In the rows, 128 means zero.
Known rows, with every step that occurs
bepe -> tisiv: [ 87 102  81 170 184 122  99 125 140 147 142  83 194 116 119 143 109 120
 159 116 133  96 137 143 157 157 128 150  77 100  63 106  88 127 157 169
 126 130 146 170 133]
losi -> mogapof -> tisiv: [118  97  71 101 136 123 120 111 149 149 162  93 124 138 116 162  86 130
 151 155 124  86 120 118 136 159 149 170  94 164 121 141  85 116 138 123
  93 148 125 138 145]
losi -> kide -> tisiv -> fozakit: [137 162 112 159  90 159 112 133 138 144 157  93 102 108 160 129 127 108
 168 129 115  83 158 125 103  86 133 196 155 134 153 131 147  96 157  85
 131 123  98 176  92]
mogapof -> tisiv: [122  99  87 116 147 132 105 154 152 128 116  77 181  83  94 156 109 116
 142 146 171 127 135 149 142 105 120 173 107 153 101  95 126 119 142 115
 122 123 141 148 145]
depan -> losi -> bepe: [113 127 124 151 170  81  82 122 143 140 125 165 110 119 100 187 150  87
 138 187  89  80 139 164 101 105 106 125  98  92 161 100  85  83 131 222
 100 156 144 145 142]
losi -> bepe -> tisiv: [ 70 118 105 135 181  92  80  85 143 149 142  71 139 154 107 147 142 113
 162 160 106  83 111 162 133 166 121 140 116 102 100  97  87  92 141 171
 120 163 154 156 199]
bepon -> tisiv: [119  94 140 149 155  58 136 140 100 120 143 134 161 160 101 147 171 131
 124 129 101 106 144 167 177  89 122 141 106 148 108 111 111  93 145 142
 120 180 114 119 111]
tisiv -> mogapof -> losi -> kide: [154 116 112  85 105 167 111 147 100 154 154 102 113 136 156  92 167 171
 126 174 115  80 163 139  60 112 140 158 117 109 125 143  74 108 117 151
  98 159 136 192  97]
turop -> losi: [122 145 120 130 173 102 109 149 151  81 174 129 155 149  90 156 123 129
 112 125 124 124 132 155 117  86  92  88  75 142 142  77  74 164 169 157
  84 168 122 128 107]
tisiv -> turop -> losi -> kepa: [147 136 133 144 163  82  84 124 151 124 174 163 178 134 107 125 136 149
 102 131 195 135 123 134 144  76 101  80  86 143 162  11 179 130 158 140
 101 149 102 151 125]
fozakit -> tisiv -> bepapeb: [163  86 117 107 158  96  91 151 174 178 129  97 159 140  87 211 113 109
 164 145 109 180  61 130 161  66 105 143 124  99 115  70  71 152 158 112
 144 139 105 200 122]
kepa -> losi -> kide -> tisiv -> bepapeb: [138 133 128 159 114 134 113 153 134 111 176 101 115 112 119 116 122 146
 175 132 129 164 125 107  75  96 101 172 129 145 172  90 104 124 124 121
 145  89  86 129 134]
tisiv -> mogapof -> losi: [166 105 112  81 122 143 114 148 105 146 146 108 136 135 142 108 178 179
 106 176 125 101 146 138  81 111 125 137 108 113 112 134  55 129 112 164
  98 163 145 192 112]
depan -> losi: [137 117 114 168 164 100  96 150 141 137 127 180 133  93 102 180 130  91
 128 159 110  89 155 146 113  90 109 126  76  93 144 104  84 112 140 216
 102 137 134 152  98]
bepon -> tisiv -> pase: [117  72 135 117 149  85 168 150  87 130 139 121 146 147 120 156 184 155
 126 141  96  97 147 190 180  96 115 159 127 127  96 102 112  80 180 124
 131 201 106 144 137]
kepa -> losi -> mogapof -> tisiv -> pase: [118  85  91 112 126 129 144 145 135 114 181 102 111 123 108 147 110 172
 155 154 150 132 106 114 100 156 108 155 103 167 138 108  64 129 131 144
 114 131 103 103 177]
mogapof -> losi: [166 118 116 125 106 150  90 155 108 137 129 104 139  86 119 144 120 138
 113 188 101 119 150 128  81 106 139 159  82 133 118  98  38 131 125 174
 105 149 154 132 124]
mogapof -> tisiv -> turop: [128 109 101 128 152 122 105 147 147 156 107 104 191  69 110 132 120 129
 129 141 215 142 134 155 154  83 129 165 108 157 126  57 185 109 140  98
 119 114 126 153 140]
fozakit -> tisiv -> mogapof: [177 103 120 100 155  86 110 166 157 184 147  93 146 183 105 193 158 130
 141 149 122 143  92 136 145  89 108 110 138 119  81 128  72 136 133 144
 115 126 118 219  92]
bepe -> losi -> kide -> tisiv: [161 162 110 147 140 166  64 116 127 134 125  98 149 134 117 128 163 113
 135 132 118  82 187  97  87 118 145 197 100 101 112 110 132  92 128 168
 160  73  68 138 108]
mogapof -> losi -> bepe -> tisiv -> kima: [107 125 102 120 126 124  79 111  95 155 127  82 149 103 108 150 148 134
 137 216  82 113 150 143  85 155 145 152  80 111 112  72  52  96 137 186
 102 162 179 142 171]
depan -> tisiv -> kepa -> losi -> mogapof: [147  80 142 167 164 114 131  85 115 145 162 138 189 189 126 150 187 139
 124  94 145 152 126 158 172 147 153 106  68 135 126  49 118 122 154 176
 130 171 107  57 134]
kide -> tisiv -> fozakit: [159 151 107 153 106 108 123 124 153 124 140 104 156  94 148 172 152 124
 130 124 141 129 125 125 147  82  95 161 141 147 125 122 127 140 158  98
 135 120 114 180 123]
bepon -> tisiv -> mogapof -> losi -> kepa: [130  89 142 106 132  71 125 133  82 116 155 144 172 180 135 132 200 176
 114 164  97 104 161 155 142  99 122 149 102 136 107 118 106  81 126 153
 118 185 120 150 110]
kide -> losi -> kepa: [169 137 134  97  84 103  73 118 194 141 161 112 155 131  88 132 138 148
 132 160 111 142 125 103 136  78  78 131  96 127 124 116  62 132 145 170
 160  96 128 160 148]
kepa -> losi: [145 100 126 155 141 108 122 167 136 106 172 112 125 118  87 124 136 152
 135 134 161 150 105 110  96 118  89 109 106 153 138  87  66 147 117 172
 123 119 115 109 154]
kepa -> losi -> bepe: [118 111 136 137 146  90 107 135 138 107 170  99 100 142  83 130 153 149
 144 160 139 141  92 125  82 133  86 110 128 148 155  81  63 120 107 178
 117 140 123 105 200]
depan -> tisiv -> bepe -> losi: [153  88 160 128 181 119  65  93 127 159 142 141 206 155 124 125 196 137
  97 111 162 139 141 148 154 115 153 143  78  98 116  86  97 117 155 178
 141 173  83  77 149]
kide -> losi -> bepe -> tisiv: [102 161 128 102 112 113  86  89 181 169 128  86 139 123 105 128 146 139
 156 162  86 140 124 154 130  98  90 158  96 109 125 139  36 118 145 173
 143 107 148 150 172]
bepon -> tisiv -> mogapof -> losi -> pase: [115  93 143 110 132  69 129 144  64 114 136 135 155 169 146 117 206 175
 117 167  87 115 172 179 138  93 133 150  92 133 118 121  69  75 143 160
 114 194 133 164 115]
losi -> pase: [123  94 121 135 149  76  87 157 111 106 138  84 116 136 118 108 144 124
 139 163 111 121 144 154 135 108 129 102  90 118 132  71  13  95 182 181
 126 163 161 216 175]
mogapof -> tisiv -> kepa -> losi -> bepe: [111  98 112 128 150 135 112 121 134 112 134  95 182 121  92 147 140 151
 148 156 182 165 124 176 122 134 119 135 111 148 121  52 159 110 150 130
 147 135 133 104 176]

Rows
[149 102 115  80 120 125 102 154  92 131 139 101 128 138 153  92 183 182
 112 190 117 111 156 150  80 111 129 127  97 106 121 118  19 111 132 180
 104 168 158 219 133] | tisiv -> mogapof -> losi -> pase
[145 141 142 159 113 129 101 154 129 112 195 109 113 121 121 104 127 159
 161 140 143 162 132 120  64 104 109 157 141 155 168 111 105 119 127 131
 136  91  83 118 135] | kepa -> losi -> kide -> tisiv -> bepe
[ 65  96  80 164 151 153 118 114 149 142 134 107 178  87 152 143 118 126
 160 113 166  70 121 140 159 155 115 156  81  92  75 109  96 134 182 141
 129 181 143 168 141] | bepe -> tisiv -> fozakit
[ 68 102 100 114 178 110 104  92 136 156 140  61 129 147 118 153 150 131
 161 167 100  77 112 179 135 171 115 153 132  89  90  91  90  83 165 161
 127 177 146 173 216] | losi -> bepe -> tisiv -> pase
[139 111  69 105 156 145  91  97 123 146 125 107 166 137  81 150 162 132
 124 162 146  73 157  80 113 178 154 163  60 112  98  94 103 105 138 178
 131 120  92 119 144] | bepe -> losi -> mogapof -> tisiv -> kima
[141 130 123 109 112 130  75 124 110 139 129  87 115 112 115 148 137 134
 123 215  80 108 135 145  71 123 133 157 101 130 135  90  36 105 114 180
 101 167 161 129 171] | mogapof -> losi -> bepe
[118 104 106 139 139 162 119 134 131 117 139  96 178 108 102 136 125 146
 156 143 183 155 142 168 113 127 132 152 110 143 125  61 172 108 157 117
 146 122 121 108 144] | mogapof -> tisiv -> kepa -> losi -> kide
[155 171 125 171 115 132  96 133 129 165 158  95 119 115 145 112 127 113
 158 129 126 113 167 132 112  75 145 185 149 143 160 103 183  85 140  92
 125  83  91 179  86] | losi -> kide -> tisiv -> turop
[111 141 103 117 165 101 117 118 150  94 202 133 127 180 103 166 101 139
 123 133  97 101 123 137 113 126 115  98  64 155 155 107  51 158 168 155
  64 180 110 119 110] | turop -> losi -> mogapof
[ 95 154 129 114 180  81  95 116 153  85 171 114 130 176  84 161 140 126
 121 150 101 115 113 171 104 103  90  86  93 136 160  73  72 137 160 164
  78 186 131 122 153] | turop -> losi -> bepe
[183 110 117  89 133 107 100 173 141 182 135  95 150 167 116 197 151 140
 134 176 104 151 107 135 116  88 122 131 120 122  87 122  51 134 125 156
 109 128 127 203  92] | fozakit -> tisiv -> mogapof -> losi
[154 138 118 130  85 184  84 156 101 147 138  95 107  89 136 124 106 128
 141 191  84  93 174 130  54 105 160 189  97 130 141 105  63 102 128 154
 103 143 138 132 104] | mogapof -> losi -> kide
[186 107 118  85 128  97  84 164 149 171 150  98 160 181 113 202 151 141
 135 185 108 146 105 122 120  94 116 126 121 120  84 109  66 124 124 161
 120 124 127 209 101] | fozakit -> tisiv -> mogapof -> losi -> kepa
[121 102 101 133 131 113 128 138 140 124 176 118 123 119 109 132 107 168
 148 147 175 145 106 103 103 144 115 143  92 181 159  92  92 131 116 145
 106 117 100  97 161] | kepa -> losi -> mogapof -> tisiv -> turop
[149 107 139 172 138 155 130 116 111 120 183 129 132 157 106 112 154 162
 148 133 155 143 132 159  98 137 132  90 121 118 141  54 146 120 163 152
 149 154 103 100 126] | tisiv -> kepa -> losi -> kide
[127 157 134 155 155 121 105 134 137 144 160 154 141 116 125 102 131 139
 121 124 181 125 141 154 117  63 126 111  97 142 182  37 173 121 161 118
  84 150  95 143  92] | tisiv -> turop -> losi -> kide
[ 91 109  94 181 187 118  96 115 134 175 135 111 201  95 134 117 118 131
 149 113 179 112 135 146 169 137 135 144  76 105  84  67 148 119 157 153
 121 123 132 174 129] | bepe -> tisiv -> turop
[145 152 112 146 116 146  93 125 135 147 154  83 120 116 138 123 113 110
 182 130  93 122 150 126 103  76 134 210 147 118 160 106 141 103 152  80
 145 105  92 190 103] | losi -> kide -> tisiv -> bepapeb
[ 54 112 105 132 160 111  95  78 149 146 134  85 132 133 131 148 147 119
 162 157 128  66 102 162 133 161 110 144 122  98 114 100  89  96 158 155
 121 198 151 154 205] | losi -> bepe -> tisiv -> fozakit
[120 152 140 141 174  81  98 110 144 140 154 148 148 131 109 122 152 144
 108 139 178 135 116 167 131  75 108  90  97 142 177  26 157 123 153 134
  83 165 112 140 141] | tisiv -> turop -> losi -> bepe
[135 161 142  87  96 106  94 100 182 165 132  91 109 126  92 127 160 140
 138 171  85 143 117 149 121  74  84 144 114 123 147 137  34 121 136 165
 136 117 143 147 171] | kide -> losi -> bepe
[152 165 114 161 113 137  98 140 132 146 162  78 109 129 135 129 120 101
 167 130  94 102 167 127 101  88 140 190 151 139 142 130 143  93 141 103
 128  88 103 177  90] | losi -> kide -> tisiv
[119  89  92  85 138 122 101 100 145 151 180 106 126 140 122 142  88 154
 143 170 137 103 113 133 123 157 153 168 108 151 133 149  80 118 152 117
  99 170 110 131 160] | losi -> mogapof -> tisiv -> bepe
[ 85 111 120 152 161  95 101 124 134 111 166  91 128 138  94 133 141 149
 162 151 139 137  99 132  94 158  89 125 106 134 131  84  65 117 118 189
 125 131 129 108 204] | kepa -> losi -> bepe -> tisiv
[178 101 149 107 156  83  70 156 167 183 168 111 150 155  93 189 121 133
 137 166 129 177  79 153 139  83 120 111 147 114 107 115  69 141 164 133
 129 145  94 174 125] | fozakit -> tisiv -> bepe
[153  94 126 156 146 130 138  96 116 118 195 135 133 174 104 131 151 174
 135 139 147 144 110 147 116 165 132  74 100 131 132  66 115 139 160 166
 135 164 106  93 143] | tisiv -> kepa -> losi -> mogapof
[159 161 125 169 118 150 104 117 122 146 168  90 124 147 139 127 133 115
 166 129  99 113 172 149 105 101 149 168 150 129 139 107 174  92 159 104
 141 102  97 164  89] | losi -> kide -> tisiv -> kepa
[189 156 138 131 151  95  57 108 138 129 162 110 187 129 122 139 162 156
 113 145 132 174 144 130 115  93 115 164 137 121 117 128 120 132 147 136
 160  84  76 160 141] | kide -> tisiv -> bepe -> losi
[131 143 122 143 165  93 114 112 140 145 173 161 143 135 122 122 124 153
 109 131 174 125 119 141 137  89 127  94  77 152 175  51 142 139 157 131
  72 162  96 135 108] | tisiv -> turop -> losi -> mogapof
[164 100 151 102 167 136  45 108 132 138 167 142 160 130 102  94 164 173
  97 162 173 125 127 136  90 121 131 131 115  79 118 114  85 130 161 170
 151 169  69 126 166] | tisiv -> bepe -> losi
[126  93 105 135 152 145 119 135 134 110 135 101 196 107  94 148 132 151
 144 143 190 168 132 168 129 124 120 134 103 146 112  54 160 124 153 125
 147 127 128 106 154] | mogapof -> tisiv -> kepa -> losi
[109  92 164 160 157  61 143 103  82 102 163 152 164 193 103 141 202 165
 130 140 111 143 135 193 158 121 120 106 111 143 130  68 143  82 155 156
 141 193 106  77 143] | bepon -> tisiv -> kepa -> losi -> bepe
[ 96  97  94 181 189 140 107  92 125 145 151 103 210 139 123 140 128 136
 156 115 140 115 141 170 164 176 143 118  79  82  60  75 133 124 185 170
 145 149 139 152 130] | bepe -> tisiv -> kepa
